What can hang from each mark:
mesep: gisif rida roren zimur
papan: sobora
mutu: silasul
roren: losumag mesep
zosi: mutu remuf zefuroz
zefuroz: reres silasul sufip
silasul: mutu remuf
molel: gisif
sobora: papan reres
rida: molel
losumag: kefar zimur
kefar: molel sufip
reres: mutu sobora zefuroz
remuf: reres
duvu: famu
nuso: duvu zosi
sufip: remuf
zuvas: papan

Every row comes from one small tree of marks. The marks that hang from a mark follow it in brackets, in alphabetical order. Every link used is in the known rows. Which tree was each row made from?
Known rows:
papan(sobora(reres(zefuroz))): [ 11 -21 -15  40  24 -45  10 -40  31 -20   9  14  26 -25  54  43  -7  25
  -3   1  24  43 -11   2  56 -10 -26  14  19   3 -17 -30  24   5  -3  23
   7   9  50 -18  10   2   2 -65  -6 -36  -5  34  11 -24 -10  16]
kefar(molel(gisif)): [  1 -12 -12  59  22 -38  15 -31  26 -11  -4  28   5 -25  30  24 -10   5
   3   6  21  38   1   2  36   0 -16  29  31  14 -40 -13 -23  13  20  -5
  11   1  68 -13  10 -12   1 -60  -5 -13  -1   7  -2 -12  -9  13]
kefar(molel(gisif) sufip(remuf(reres(sobora zefuroz)))): [ 17  35   2  57  28 -45  30 -19  38  46   3  49 -17  -9  18  32 -21   1
   9 -11  21  31   6  25  40 -22 -23  18  35 -13 -15  22 -18  -6  -5  23
  -9   3  76 -21   2  -6 -13 -46 -30   5 -40   8  -4 -31 -28  32]
nuso(duvu zosi(mutu remuf(reres) zefuroz)): [ -5 -41 -18  41  27 -34  -8  11  18 -23  24  16 -38 -15   3  30  19  65
  14  22  17  25 -23 -16  54  -6  -6  33  17 -23 -61  13 -47   6 -36  -1
   0   1  20 -37  19 -40  -8 -33 -33   4 -17  13  -6 -42   4 -32]
silasul(remuf): [  9 -25  -7  36  19 -39   7 -30  36 -20  -7   8  -6 -32  26  11  -2  33
   2   1  51  42  -6  -7  44   3 -28  22  26  -1 -59   2  16  21   5  -5
   4   0  49 -15  20 -21   1 -54   7  -6   3   5  -1 -44   8   2]
sufip(remuf): [ 17 -13   1  52  23 -37  -3 -28  36 -14  13  13   4 -20  10  26 -24  46
   5  22  39  40  14  -9  47   5 -23  25  22 -12 -55   2  18   3  20  -1
  15  -8  44 -23  16   0  -6 -67  -5  -2   3  11  14 -42   6  -7]
zosi(zefuroz(reres(sobora(papan)) silasul(mutu) sufip(remuf))): [ 47   5 -39 -12  31 -30  14  -6  39 -19  28  -3 -58  22  39  19 -47  55
   0  23  13  37   3  24   3 -18  16 -34  30 -39 -58  39 -30   3  19  29
  23  11  29 -38  12  -7  -1 -24 -14 -53   6  74 -11 -57  -9  17]
papan(sobora(reres(mutu(silasul(remuf)) zefuroz))): [ -7 -25 -27  19  28 -51  15 -34  23 -31 -11   8  22 -13  50  21  -3  52
   9  -6  32  55 -31   6  46 -24 -12  -1  18   3 -15  -5  11  12 -24  26
   7   2  50 -11  13  -2   3 -37   7   5 -13  43  13 -30 -14  -4]
papan(sobora(reres(mutu(silasul) zefuroz))): [ -9 -31 -31  29  23 -47  12 -39  15 -34  -2  10  22  -3  46  39  -6  48
   6   3  10  53 -21   9  42 -23 -10  10  13   5  -7 -17   6   6 -14  21
  15  -1  49 -19   4   8   3 -47  -6  -9 -16  53  24 -22 -22   0]
reres(mutu sobora(papan) zefuroz): [  6 -33 -14   7  10 -35  42 -48  33 -20  -4  29 -22   3  58  40  -3   8
   5  -2  17  57  -7  28  16 -33 -33  -6  24  -2 -34  19  -7   0  -4  12
  27  11  51 -26  -6  25 -18 -40 -12 -35  10  43  22 -41 -29  25]
roren(losumag(kefar(molel)) mesep(gisif)): [ 11 -21 -35  52   7 -48  -1 -46   4 -13   5  27 -19 -33  34   4  -4   8
 -20  33  10  50  15  10  14   5 -21  57  23  31 -31 -16 -36  35  31 -22
 -13 -24  39 -28  28  14   9 -43   8   4 -43  13  13  12  -5   4]
roren(mesep(gisif zimur)): [ 22 -21 -35  47 -18 -55 -25 -39  14 -33 -20  25 -20 -39  11  31 -19  11
  -2  30   6  41  -2   2  20 -18 -33  25  25  16 -55 -11  -9  28  11  -9
  18   2  39 -20  20  24 -14 -58   2 -25 -17  26  21  -6  15   2]
zuvas(papan(sobora(reres(mutu(silasul))))): [-16 -33 -42  32  21 -44   2 -39  15 -38  -2  -9  34   8  26  32  -6  67
  12  18   7  68 -28 -21  37 -17  12  17   7  12 -15 -13  14   8  -1 -10
  17 -12  44 -16  15  -7  -3 -59 -12   0 -15  46   3 -23 -14  -3]
zuvas(papan(sobora(reres(mutu zefuroz(silasul(remuf) sufip))))): [ 14  -2 -44   8  20 -36  12 -42  41 -16  -1 -22  17 -13  62   9 -29  78
  20  -4  30  57 -46 -14  58 -23   7 -14   5  -6 -17  -2  -5  10 -13  29
   9   2  50 -32  19 -45   6  -6  -7 -24   5  64  -7 -49  -5  20]
zosi(mutu(silasul) remuf(reres) zefuroz): [  1 -44 -18  27  13 -48  11  13   0 -18  12  12 -43  21 -11  26  21  61
   6  23  17  35 -13   1  24 -11  -7  59   9 -20 -55  24 -24 -17  -2 -27
  -5 -22  28 -21   9 -53   3 -41 -29   6 -62  35   2 -40 -16 -27]
mesep(gisif rida zimur): [ 32 -34 -48  74 -13 -49 -11 -39  20 -23 -25  19 -17 -16  22  38 -43  14
   3  34  17  36   5   0  14 -21 -19  37  20  35 -59  -2 -16  13  11 -10
   5  16  39 -10  22  21 -20 -71  -3 -40  -5  24   0 -23  19  10]
mesep(gisif zimur): [ 17 -32 -32  52  -9 -50   0 -34  25 -32 -20  23   1 -29  20  29 -25   1
   1  24  17  32  -1   7  29 -18 -21  29  15  19 -55  -5 -17  15  14  -9
  14   8  42 -15  16   9 -12 -65  -6 -36   5  20   9 -22  10   8]
sufip(remuf(reres(mutu(silasul)))): [  5 -23 -16  48  21 -45 -13 -12  16 -11   4  24 -17  14   0  27 -24  70
  27  30  18  47  -1   9  35 -15  -9  38   9 -15 -47  39  12   3   1   7
  22 -18  42 -28   9  -4 -12 -49 -26  26 -13  28  26 -43  -4 -24]
losumag(kefar(sufip)): [-14 -20 -15  59  24 -13  22 -40  33  -6   6   1   1 -24  10  26  -2  23
  -6  20  32  27   8  -9  20  11 -19   3  15   6 -37  -8  -7  14   3 -31
 -12 -21  48 -18  11 -31  13 -52 -24  -6 -33  -7  -4 -32 -10  12]
roren(losumag(kefar(sufip)) mesep(gisif rida(molel) zimur)): [ 14 -24 -60  92  -8 -41 -12 -48 -14   0 -24  13 -26 -25  17  24 -34  17
 -16  52   5  47  30  -1 -16  -2 -15  51  17  40 -50 -12 -58  32   5 -15
 -38  -7  33 -15  24  31   6 -43 -21   3 -57  -3  -5  11   4   0]
sufip(remuf(reres)): [ 24 -12   1  59  23 -46 -17 -14  29   3  15  28 -11  -7   8  31 -23  50
  17  26  31  36  10   3  47   1 -24  43  14 -22 -59  24  29   1  16  10
  14  -9  44 -28  14  -6 -13 -64 -25   1  -1  12  11 -45   7 -10]
losumag(kefar(molel) zimur): [-24 -35   3  65  38 -12  20 -40  29 -17 -13   8   3 -23  41  14   2  25
 -11   4  32  18  -6   8  26   9 -12  54  18  14 -16  -7 -26  26  24 -27
  -6 -18  53 -23  15 -16  13 -71  -4   6 -28  -1   3  -6  -7  16]
remuf(reres(mutu sobora(papan) zefuroz(silasul))): [ 13 -23 -28  12  11 -35  20 -30  21  -5   5  15 -56   6  53  31 -15  19
  16   8   3  46 -12  44  15 -37 -18  10  19 -14 -35  48 -16  -4   0  17
  29  17  47 -34 -17  -5 -28 -38 -34 -41   7  60  20 -47 -30  23]
zefuroz(sufip): [ 17 -17 -21  40  19 -29   0 -36  43 -18   0  10  -9 -19  22  25 -20  42
  10  14  27  46  -5 -14  47   0 -17  26  12  -2 -57 -13   3  13  12   2
   8  -6  46 -34  24 -24  13 -35 -10 -28  10  24   5 -46   9  20]
zefuroz(reres silasul(mutu remuf)): [ 15 -24 -26  21  14 -38  -1 -25  35 -23   3  -8 -38 -19  45   9 -30  55
 -11   8  40  25 -12  18  37  -4   3 -19  40  -7 -66  21  -4  34  -1  17
  14  12  43 -22  23 -37  -7 -46  10 -29   9  45  -9 -52   7   2]
nuso(duvu zosi(remuf)): [-16 -23 -21  53  37 -27  -9 -25  29 -27  12  -9  -8 -58  18  14   4  52
  12   9  28  41 -14 -40  67  12 -14  23  27  13 -68 -12 -15  28 -22  -7
  12   9  39 -36  27 -28 -12 -46  -5   8  22   0   1 -33  16 -19]
sobora(papan reres(mutu)): [  1 -32 -24  16  18 -34   0 -37  17 -34 -10   3   2   1  54  38 -19  22
  28  32  15  49  -4  13   6 -15 -17 -16  -6 -11 -57  30  21  -3  -2  -6
  12  11  41  -8   5  21  -3 -57 -24 -28  22  22  17 -31  -3  -8]
nuso(duvu(famu) zosi(mutu zefuroz(reres))): [ -1 -52 -40  31  17 -14   5 -29  36 -49  24  25 -17 -11  18  36  -3  52
  18  31   6  23  -8   8  47 -25   0   5  25 -11 -37  -5 -65  27 -20   6
  16  13  25 -46   4  -7  -3 -21 -10 -23  -9  17 -15 -15  11 -21]
mesep(gisif rida roren(losumag(kefar(sufip))) zimur): [ 26 -43 -61  94 -14 -36  17 -58  15  -8 -21  21 -22  -7  14  10 -44   0
 -19  50   7  43   8  -1  -5  -5 -11  37  12  35 -47  -2 -41  23  -8 -16
 -58  11  14  -3  23   4  10 -39 -24 -35 -48   9 -17 -18  11   8]
kefar(molel sufip(remuf(reres(mutu)))): [  3  14  -7  63  22 -36   1 -22  40  27   0  31 -11  13   3  27 -31  53
  18  30  20  22  -2  19  42 -17 -16  21   4 -28 -38  35   4   6 -14   3
 -10 -10  51 -18  15  -7  -9 -52 -42  33 -40   3   0 -33  -4  -1]
kefar(molel(gisif) sufip(remuf(reres(zefuroz)))): [ 14  29   1  73  27 -48  17 -17  29  38   5  41  -1  -7  14  34 -24   9
  19   5  21  27   7  24  47 -11 -19  25  17 -15 -29  19 -13  -3  -3  20
  -5   2  74 -21   4 -24  -2 -53 -33   9 -41  -1  -2 -26 -12  20]
nuso(duvu): [ -4 -24  -9  55  19 -25   7 -37  33 -34   7  13   3 -35  21  24  -2  27
  -1  13  21  44   1 -17  45   5 -20  27  31  10 -51 -22   7  30   1  -7
   7  14  43 -29  14  -7   0 -71  -5  -5  22   0   6 -34  12   4]
remuf(reres(mutu(silasul) sobora(papan))): [ -4 -33 -36  19  21 -43   7 -24  12 -19  -9  21 -45  28  20  30  -1  27
  24  15  -2  61 -12  23  -4 -32  -7  23  14  -6 -45  45   2   0  -1  -7
  22   3  43 -22  -1   9 -23 -50 -27  -6   1  42  16 -39 -23   7]
zefuroz(reres): [ 17 -34 -24  40   5 -26  -2 -32  31 -11   7  15  -5 -14  44  37 -19  42
  -4  20  19  35   2   6  30  -5 -24  18  24   7 -49   9   5  21  18   6
  23   0  47 -32  12 -13  -2 -55  -5 -31  -8  35   0 -26  -2   7]
mutu(silasul): [ -8 -32 -22  51  21 -39   3 -30  16 -31  -3   1 -11 -11   6  21   1  37
   0  10  16  51   1  -5  32   0 -10  50  19  10 -51 -10   5  14  18 -23
  17  -5  46 -21  10 -17   3 -65  -1  -1 -16  22  15 -31  -2   7]
mutu(silasul(remuf(reres))): [ -2 -23 -22  44  26 -52  -9 -10  16 -12 -12   8 -28  -9   8   8   5  45
  15   5  30  46 -12   2  36  -5 -11  55  13  -3 -59  25  22  18   5  -8
   7  -1  47 -21  17 -33  -5 -56  -6  15 -15  15   1 -43   5  -1]
roren(losumag(kefar(molel)) mesep(gisif zimur)): [ 12 -23 -42  65  -5 -53  -2 -45   6 -22 -15  29 -11 -28  30   4 -13  14
 -25  36   0  40   9  11  15 -11 -20  47  13  36 -31 -17 -55  41  33 -23
 -13 -17  29 -23  29  19  -1 -40   3   3 -42  10   0  17   1   3]
remuf(reres(zefuroz)): [ 15 -30  -2  49   8 -47   8 -27  26  -1  10  31 -18  -9  35  46  -1  29
   7   5  20  37  -2  19  50 -14 -34  51  12  -6 -42   8  12   8   9  18
  18   3  55 -34   2 -17  -8 -56 -23 -25 -12  23  16 -44  -4  22]
losumag(kefar(molel(gisif) sufip(remuf(reres(sobora)))) zimur): [ -5  14   9  72  51 -10  21 -14  30  34  -9  34 -10 -17  15  16 -17  -1
  10  -3  36  14   3  18   9  -1  -7  23  37  -5  -3  32 -33   1   1  -9
 -29 -24  68 -17  10 -15   1 -55 -34  19 -46 -12  -8 -16 -29  14]

Write each row's tree:
[  3 -33 -26  22  38 -41   2  -3  28 -43  16 -14 -50 -26  18   8  -3  61
 -10   2  43  27 -14  11  60   1   9  -5  33 -21 -68   3 -48  33  -9  13
  18  11  38 -24  20 -37  -2 -29   1 -24  -4  25  -5 -57   6  -2]
nuso(zosi(zefuroz(silasul(mutu remuf))))
[ 30  10 -27   3  27 -29  21 -36  42  -8  10   4 -37   2  47  15 -47  49
  21   9  18  52  -6  20  23 -29  -8 -18  18 -23 -40  34 -23 -12   4  26
  32   7  43 -41   1   1 -11 -12 -17 -32  24  69  24 -60 -20  21]
reres(mutu sobora(papan) zefuroz(silasul sufip(remuf)))
[ 16 -29  -2  11   9 -46  29 -29  43   8 -10  46 -36 -12  52  30  -2  36
   8 -15  44  42 -22  27  44 -36 -42  14  34 -10 -29  36  -1  13 -18  34
   9  -1  58 -30   4  -1 -22 -23 -14  -8  -6  32  10 -61 -24  14]
silasul(remuf(reres(mutu sobora zefuroz)))
[  9 -59 -16  60  13 -32  26 -51  19 -24  12  24  -8 -15  32   2  -5  21
 -23  32  22  54   6  -7  26  17 -20  49  17  10 -44 -12 -15  25  14  -6
 -28 -12  22 -21  13 -13  19 -35 -14 -21 -18  11   1 -31  -4  -2]
mesep(roren(losumag(kefar)))
[  6 -19 -20   9  14 -34  11 -35  25 -19 -10  -8 -10 -31  69  17 -25  47
  10   1  36  34 -16  24  39 -19 -21 -12  15 -11 -37  28  -3   8  -7  16
  11  12  54 -17   1 -18   1 -27  -6 -16   2  36  19 -50  -7  -4]
sobora(reres(mutu zefuroz(silasul(remuf))))
[ 24 -11 -22  -6  20 -44  25 -31  47   2 -14  32 -41   8  59  22 -13  31
  33 -11  31  57 -28  23  24 -41 -25  -4  10 -22 -48  50  -2   3 -19  38
  10  10  51 -34  12  -7 -12  -3 -22 -24  17  47   3 -65 -12  30]
silasul(remuf(reres(mutu sobora(papan) zefuroz(sufip))))
[ 26   7 -25  10  23 -30  27 -34  52  -2  -3  -2 -44 -37  48  -3 -20  39
  -2 -25  38  43 -19   6  49 -17 -17  15  37  -6 -38   4 -20  12   5  19
   7  10  55 -38  13 -37   3 -11   4 -30   3  51   3 -63  -9  40]
reres(sobora zefuroz(silasul(remuf) sufip))
[ 32   0 -25  36  21 -27 -26 -18  36   2  14  10 -30   0  18  18 -54  83
  36  37  20  34  -8   6  44 -11   0  16   5 -30 -56  41  -3  -1   4  24
  19 -15  40 -44  13 -33  -5 -15 -37  -8  14  47  17 -56   3 -10]
zefuroz(silasul sufip(remuf(reres(mutu))))
[ 16 -17 -48  -5  16 -24  12 -32  44  -8 -19  12 -31   0  44   8 -24  70
   9  -6  24  53 -29   1  19 -32  -7 -10  29   2 -39  34 -19  26 -11  20
  13  -9  48 -36  23 -15   5   3   8   0  -8  61  -4 -48 -15  10]
zefuroz(reres(mutu(silasul(remuf)) sobora) sufip)
[ 34 -14 -34  17  13 -19   5 -36  53   1   4  21 -29 -12  49  30 -29  44
  -2   5  17  41 -10  -2  28 -19 -20   5  31   3 -40   7  -6  16  11  19
  14  -3  47 -42  22  -7   4 -22  -5 -43  -1  52  -7 -41 -11  29]
zefuroz(reres(sobora) sufip)
[ 19   0 -38  10  27 -33   4 -35  42 -17  -3  -8   5 -29  66   9 -35  63
  18   0  35  41 -38   4  57 -20  -5 -22  14 -12 -22  -3  -6   9 -23  43
   4   6  46 -27  18 -32  11  -3  -6 -29  13  64   7 -44  -7   6]
papan(sobora(reres(mutu zefuroz(silasul(remuf) sufip))))
[ 47 -10 -30  -6  20 -28  17  -4  43  -8  21  26 -34  36  33  34 -30  52
   6  25  13  38  -1  14  -6 -28  -4 -23  16 -43 -49  41 -32 -20   9  17
  12  -3  20 -34  15   5   4 -21 -19 -41 -14  63 -10 -49 -15   7]
zosi(mutu zefuroz(reres(sobora(papan)) sufip(remuf)))
[  7  21  -9  47  24 -34  13 -24  49  37  -2  39 -28  13   9  25 -29  43
   8  15  20  24  -4  24  36 -27 -22  13  23 -27 -24  39  -4   4 -16   6
 -16  -8  53 -17  14  12 -16 -48 -40  31 -41  12  -5 -37 -21   9]
kefar(molel sufip(remuf(reres(mutu sobora))))
[ -3 -17 -46  19  21 -45  14 -46  27 -28  -3  -5  30  13  43  34 -15  76
  22   0   2  72 -38 -19  48 -29  12  12  -7   9  -6 -22   1   5  -9  16
  19  -8  50 -35  18 -20  11 -21 -11 -11 -16  65   9 -35 -12  24]
zuvas(papan(sobora(reres(mutu(silasul) zefuroz(sufip)))))
[  7 -20 -16  21  23 -46  13 -39  17 -25  -3   0   2 -10  63  41  -7   4
  15  11  13  48   3  18  16 -11 -24   8  -6  -8 -49  12  24  -5  12   3
  15  25  49 -13   0  10  -1 -67 -15 -40  10  23  18 -34  -1  19]
sobora(papan reres(zefuroz))
[ 13 -19 -33  18  15 -39  17 -52  42 -19   3   6  35   2  59  44 -21  67
  21   6  16  62 -35 -18  57 -27  -3  -5  -1   1 -10 -22   7   5 -10  29
  13  -8  51 -35  20 -12   6 -19 -17 -32   0  56   4 -40 -10  27]
zuvas(papan(sobora(reres(mutu zefuroz(sufip)))))
[ -1 -37 -26  28  13 -39   6 -23  19 -10  -7  30 -41  10  15  31  -4  43
  11   8   7  50 -14  15  23 -29 -15  39  26   0 -32  29  -3   8  -4   1
  16 -13  48 -27   4   4 -18 -43 -23   3 -17  39  17 -42 -28   0]
remuf(reres(mutu(silasul) sobora))
[-12 -35 -23  28  16 -40  11 -29  23 -32 -17   6  -9  -9  16   9  -2  56
   8   4  37  53 -16   1  32 -12 -12  16  23   4 -51  16  -2  19  -5 -10
  13  -9  48 -15  15 -18   0 -38   7  18  -6  22  12 -43  -4 -12]
reres(mutu(silasul(remuf)))
[ 32  -6   7  38  20 -50  14 -22  39  17  16  42 -28  -8  31  40 -16  34
   3  -4  32  40   8  19  49 -20 -37  39  32 -19 -34  23  14  -6  11  28
  15  -3  54 -36   4  12 -23 -55 -20  -8 -12  28  16 -55 -15  16]
sufip(remuf(reres(sobora zefuroz)))
[ 27 -55 -41 100  -6 -47   8 -47  -6 -18 -30  36 -10 -10  36  20 -45  12
 -10  39   5  59  12  -4  13  -2  -8  69  25  24 -69 -13 -51  22   5  33
 -29  25  33  -3   6  22   3 -42 -23 -31   1   6 -16 -11   9  -5]
mesep(rida(molel(gisif)) roren(losumag) zimur)
[-10 -25 -31   3  27 -40  25 -31  23 -30 -22   3 -31   4  27   3   1  28
  12  -4  27  66 -18   8   1 -24 -10  -2  27  -1 -50  35  -3  10  -7 -12
  14   7  44 -10  10   7 -14 -42   4   4   7  34   8 -43 -18   3]
reres(mutu(silasul(remuf)) sobora(papan))
[ 22 -13 -19  30  18 -50   2 -26  36 -13  12  12 -54  -2  35  29 -27  49
  12   3  17  30 -14  25  59 -16   4  23  13 -16 -56   3 -13  13  -3  36
  15   8  48 -44  16 -46   0 -26 -25 -42  10  53  13 -69   5  34]
remuf(reres(zefuroz(silasul(mutu) sufip)))
[-14 -31 -37  17  26 -40  -2 -34   2 -45 -16  -9  -5  12  38  29 -10  30
  28  29   0  58  -7  10  -5 -17  -1  -1  -9  -5 -53  29  14  -1   0 -17
  19  10  41  -7   4  12   0 -57 -17  -9   6  31  22 -30  -4  -9]
sobora(papan reres(mutu(silasul)))
[  6 -33 -24  33  19 -33  -4 -39  31 -28   3  16  25 -16  45  38 -20  44
  10  24  25  42 -18  -3  43 -12 -18 -10  19  -2 -24 -14  21   8 -15  16
   5  -6  43 -12  15  13  -1 -53 -15 -24   7  34  11 -22 -12 -13]
papan(sobora(reres(mutu)))
[  6 -22  -4  25  19 -53  26 -34  34 -30   2  -1 -36 -28  40  12 -13  37
 -11 -15  48  32 -10  23  56  -7  -7   1  37  -7 -57  -1 -12  24  -6  19
  11  15  52 -20  14 -35  -4 -46  10 -23   6  34  10 -65   3  18]
reres(zefuroz(silasul(mutu remuf)))
[ 24 -18 -25   3  14 -40  22 -36  40   0  -3  36 -41  18  54  41 -16  25
  29   4   9  55 -18  26  20 -41 -23   5   4 -17 -41  37  -7  -3 -11  37
  21   7  48 -43   3   5 -12 -13 -35 -39  14  55  16 -56 -18  37]
remuf(reres(mutu sobora(papan) zefuroz(sufip)))
[ 26  -1 -29  21  18 -26  23 -41  47  -6   6   2 -43 -27  44  16 -24  32
  -5 -12  16  42  -9  10  46 -18 -15  23  33  -1 -33  -8 -26   5  15  16
  17   6  54 -44   4 -27   3 -20  -8 -45   1  59  13 -54 -17  44]
reres(sobora zefuroz(silasul sufip))
[ 28  -6 -56 -14  18 -13   7 -30  45  -8 -10 -10 -47  -4  67  -1 -42  51
  19  10  21  47 -29  16  -1 -29  -1 -40  25 -13 -55  58 -21  16  -4  21
  21  12  39 -35  12 -26  -6   0  -6 -40  26  73 -11 -50 -11  13]
zefuroz(reres(mutu sobora(papan)) silasul(remuf) sufip)
[  7 -36  -8  19   7 -37  16 -45  27 -19  -6  21  10 -15  66  48 -15  36
  10  10  22  39  -6  21  39 -22 -33   0   8  -5 -31   9   6   3  -6  19
  14   3  56 -19   1  15   2 -40 -16 -24  -3  27  28 -40 -13   4]
sobora(reres(mutu zefuroz))
[  4 -22 -12  29  24 -46   7 -28  33 -35   0  -9 -37 -27  24   3 -18  43
  -8   0  50  32 -10   9  48   3   1  -4  40  -9 -68   2  -4  26  -5   1
   3   9  45 -14  23 -35  -7 -55   7 -18  16  26   3 -62   8   3]
zefuroz(silasul(mutu remuf))
[ 18 -14 -47  15  15 -20   4 -30  25 -12   8 -12 -44  -8  56  18 -27  20
  -3  17   2  42  -3  23  -3 -16  -7  -2  33  -2 -49  38  -8   8  26  -3
  31  22  39 -29  -4 -10 -18 -57 -10 -54  10  62  -4 -28 -20  21]
zefuroz(reres(sobora(papan)) silasul)
[ 26  -3 -30   7  29 -52  17 -28  34 -13   7  10 -76  12  46  24 -25  19
  15  -6   8  43 -14  33  25 -28   7   2  18 -21 -56  24 -15   1  -6  34
  16  25  42 -39   9 -22 -16 -31 -29 -55  24  65   9 -72  -8  48]
remuf(reres(sobora(papan) zefuroz(silasul(mutu) sufip)))
[ -8   7  17  82  44 -20  25 -18  21  32  -3  35   6 -16  27  27 -16   6
  15  -2  34  12   3  29  28   0 -10  33  17  -4  -3  25 -33   1   0   7
 -15 -17  72 -26   3 -33  11 -50 -33  17 -51 -10   2 -16 -20  20]
losumag(kefar(molel(gisif) sufip(remuf(reres(zefuroz)))) zimur)
[ 25  -8 -40   2  17 -31  14 -32  33  -3   3  12 -60   9  55  24 -27  33
  29   7   0  49 -22  33  18 -39  -9   7   9 -18 -41  43 -22  -5  -4  28
  28  13  45 -46  -7 -17 -14 -10 -38 -46  18  70  16 -55 -21  34]
remuf(reres(mutu sobora(papan) zefuroz(silasul sufip)))
